(in the rows, 128 means zero)
Known rows, with every step that occurs:
vusub > lizul > lafuz: [124 106 123 112  99 122 116 149 124 130 122 177 130  80 135 139 126 152
 148 207 149 143 143 132  69 182 141 169 156 137  98]
nalided > lizul > pigot > kabip: [128 141 134 124 166 125 124 149 145 126 134 131 123 150 148 123 110 125
 152  76  74  67 119 159  90 169  98 174 133 154  94]
vedu > lizul: [134 126 137 148 116 120 145  52 140 125 129 181 124 194 144 122 139 105
 152 152 177 122 114 131  83  70 162 125 173 120 154]
nalided > lizul > vese: [138 122 143 116 143 114 130 178  42 122 127 128 124 154 185 126 123 143
  92 103 117 112 137 138 179 208 154 139 146 124 117]
vusub > lizul > pigot > kabip: [112 121 138 114 164 133 124  96 172 114 137 124 126 121 119 124 115 122
 147 104 119 108 122 147  78 203  97 159 123 146  79]
pigot > lizul > penaf: [ 67 114 117 117 148 139 108 117 118 115 110  87 121  95 162 131 140 104
  86 168 120 124 122 148 110  68 155 121 108 139 136]
vusub > lizul > penaf: [103 130 121 122 142 146 113  80 153 114 107  90 133  72 136 131 132 103
  76 198 158 162 131 135 102  90 155  86 122 123 124]
lotev > lizul > vese: [132  80 136 107 143 123 122 137 101 111 134 129 115 133 152 119 126 150
  78 168 146 137 134 140 177 194 151 167 129 127  88]
lafuz > kabip > vusub: [170 168 127 129 109 158 140 172 156 135 136 108 128  94  53 118 149 135
 168  88 123 118 148  62 182  21 102  48 111  84 172]
bigo > kabip > lafuz: [ 88 165 114 114 116 123 156 100 159 152 137 118 134 159 118 138 121 160
 160 123 116 203 104 110 158 197 106 162 126 173 151]
bigo > kabip: [109 158 127 138 131 154 167  91 180 151 126 149 137 231  73 134 121 139
 162 137  87 132 102 146 118 146 127  88 125 181 173]
lafuz > kabip: [137 174 135 140 119 147 136 140 179 150 118  89 137 149  49 129 131 131
 158  96  75 148 125 123 160  49 129  55 114 125 173]
lotev > lizul > lafuz: [138  95 109 120 102 119 109 184 147 136 126 187 117 104 140 128 124 162
 140 230 114 111 137 148  86 116 138 216 152 152  92]
pigot > kabip > vedu > lizul: [142 131 141 140 105 140 142  41 163 117 136 159 121 154 153 122 125 117
 157 107 198 111 122 136 107  67 153 172 178 132 139]
vedu > lizul > penaf: [129 150 125 141 138 131 124  72 156 127 114 114 134 122 168 115 152  93
 142 175 155 139 129 139  91  32 167 111 150 128 162]
lafuz > kabip > bigo > lizul > nalided: [ 86 130 124 145 147  96 120 124  33 144 124 104 140 145 154 143 121  99
 141  75 157 119 105 118 151 162 133  43 101 147 170]
pigot > kabip: [156 147 132 118 146 151 128  89 200 136 129  89 131 122  96 129 130 136
 156 130  86  95 107 146  86 100 101 186 133 160 100]
nalided > lizul: [127 137 122 146 125 125 132 169  81 133 115 165 117 185 157 139 101 125
  63 129  93  72 111 147 124  80 146 125 150 129 133]
lizul > nalided: [ 87 130 126 129 164 119 125 134  88 135 131 100 129 172 162 139 138  88
 132 189 121 109 109 137 143 149 143  97 137 126 170]
kabip > bigo > lizul > lafuz: [143  95 116 135 103 100 119 161  80 148 123 165 145  69 141 141 135 161
 186 161 166 123 132 131  66 190 128 171 122 170  97]
vusub > lizul: [ 96  95 131 123 122 140 131  63 134 107 119 148 123 124 100 145 109 120
  56 185 183 155 116 125  98 150 145  89 132 111  99]
lizul > lafuz > kabip > bigo: [159 120 129 138 115 103 123 106 122 157 121  67 157 117  66 134 135 121
 135 155  98 168 120 117 172 127 102 150 101 166 135]
paput > lizul: [168 111 118 139  85 136 129 134 139 133 126 194 129 171 101 126 116 150
  43 194 163 142 119 173 176 114 129  81 120 108 130]
nalided > lizul > pigot > kabip > penaf: [166 126 126 148 148 126 122 131 117 115 124  93 118 132 174 124 120 119
  51  49  75 106 125 152 122  82 121 184 110 105  91]
pigot > lizul: [ 43  72 125 115 129 131 124 114  85 109 123 142 107 154 139 146 119 124
  71 143 127 100 103 143 109 124 144 142 113 136 115]
lizul > lafuz > kabip: [146 178 129 130  99 133 123 191 168 161 118 114 140 117  72 126 137 152
 209 106  62 146 144 123 138  77 128 103 131 138 167]
lotev > lizul > pigot > kabip: [123 113 129 119 166 131 119 123 186 118 140 128 117 135 124 117 113 131
 142 121  93  84 117 159  90 159  96 192 122 157  74]

Rows:
[174 149 121 158  97 128 121 163 112 139 110  99 130  97 132 130 134 148
  98  29  91 157 142 124 137  28 145 111 102  98 140]	bigo > lizul > lafuz > kabip > penaf
[147  91 136 135 156  96 128  35 129 131 137  81 147 144 114 125 129  96
 125 142 137 129 102 136 124 187  88 200 108 172  91]	vedu > lizul > pigot > kabip > bigo
[ 89  88 142 145 154 114 147 119 127 105 148 183 123 172 169 121 131  97
 158 168 200 119 139 149 114 210 149 130 149 112 126]	kabip > vedu > lizul > pigot
[122 136 118 119 134 151 115  97 144 110 115  97 129  46 132 124 140 107
  86 176 175 152 144 103 119  66 141  71 119 102 132]	kabip > vusub > lizul > penaf
[132 151 129 134  88 153 132 187 140 137 126 121 127  96 113 137 111 152
 143 109 128 128 150 135 184  85 147 138 144 130 152]	nalided > lizul > lafuz > kabip > vedu
[ 89 104 130 145 169 106 136 201  83 118 134 177 121 185 173 128 111 107
 108 149 111  80 130 159 117 211 131 117 130 119 114]	nalided > lizul > pigot
[179 172 123 123  94 148 131 208 145 142 136 125 131  70  73 117 154 151
 203  97 116 117 160  63 165  42 101  82 123  93 167]	lizul > lafuz > kabip > vusub
[167 145 124 147  95 132 119 142 123 132 110  94 127 102 125 129 128 138
  69  57  87 173 144 121 149  34 146 118 109  88 135]	vusub > lizul > lafuz > kabip > penaf
[154 110 123 138 108 101 117 104 125 153 121  84 147 120  69 130 121 126
 109 152 101 163 117 119 176 106 105 159  99 168 123]	lotev > lizul > lafuz > kabip > bigo
[ 88 142 133 139 147 101 128  94  75 130 132 148 123 209 195 127 136  76
 158 141 154 108 110 129 124 119 161  90 167 121 191]	vedu > lizul > nalided
[167 137 128 115 147 149 134 160 159 117 151 119 125  81 104 114 147 131
 180 110 133  79 143  86 127 119  76 136 117 103 112]	lizul > pigot > kabip > vusub
[ 85  81 134 123 159 123 136 145 112  96 145 172 122 114 129 127 125 107
 112 166 191 130 146 112 117 244 116  75 114  86  98]	kabip > vusub > lizul > pigot
[180 156 126 156  93 124 123 139 126 137 113 105 127 127 141 121 138 134
 102  44  83 162 143 124 145   5 151 130 124  92 154]	vedu > lizul > lafuz > kabip > penaf
[164 104 140 110 115 122 128 154  82 122 135 151 132 144 145 117 134 161
  79 152 167 161 143 157 216 230 142 110 125 110 115]	paput > lizul > vese
[ 90 139 127 110 144 125 115 112  75 115 134 120 118 123 158 134 120  95
 119 105 158 112 122  95 142 149 121  69 137 104 153]	pigot > kabip > vusub > lizul > nalided
[153 109 130 140 147 132 121  95 137 106 125  89 120 110 154 127 124 119
  46  69 106 135 126 144 111 110 121 171 104  98  81]	vusub > lizul > pigot > kabip > penaf
[106 161 128 120  93 127 116 192 129 149 117 127 128 122  93 130 127 153
 188  64  61 136 139 125 136  78 132 106 123 142 164]	pigot > lizul > lafuz > kabip
[137 113 120 107  90 129 117 168 114 124 129 182 126  55 132 133 134 155
 159 187 164 132 155  99  84 161 127 155 151 115 105]	kabip > vusub > lizul > lafuz
[151 157 121 127 118 162 161 138 157 136 142 150 128 151  72 123 143 141
 170 117 131 105 131  79 151  90 100  71 117 123 172]	bigo > kabip > vusub
[132 137 141 126 161 122 131  96 174 122 141 138 127 156 141 114 129 115
 194  87 115  89 120 150  69 166 105 173 142 150 104]	vedu > lizul > pigot > kabip
[126 115 146  95 129 135 140 115  78 106 138 135 127 114 133 123 131 149
 115  91 182 165 150  92 178 249 135  87 127 109 119]	bigo > kabip > vusub > lizul > vese
[ 88 139 122  97 138 109 126 106 154 126 145  99 127  82 150 131 116 147
 149 100 135 186 118 112 132 239  84 210 125 147  84]	vusub > lizul > pigot > kabip > lafuz
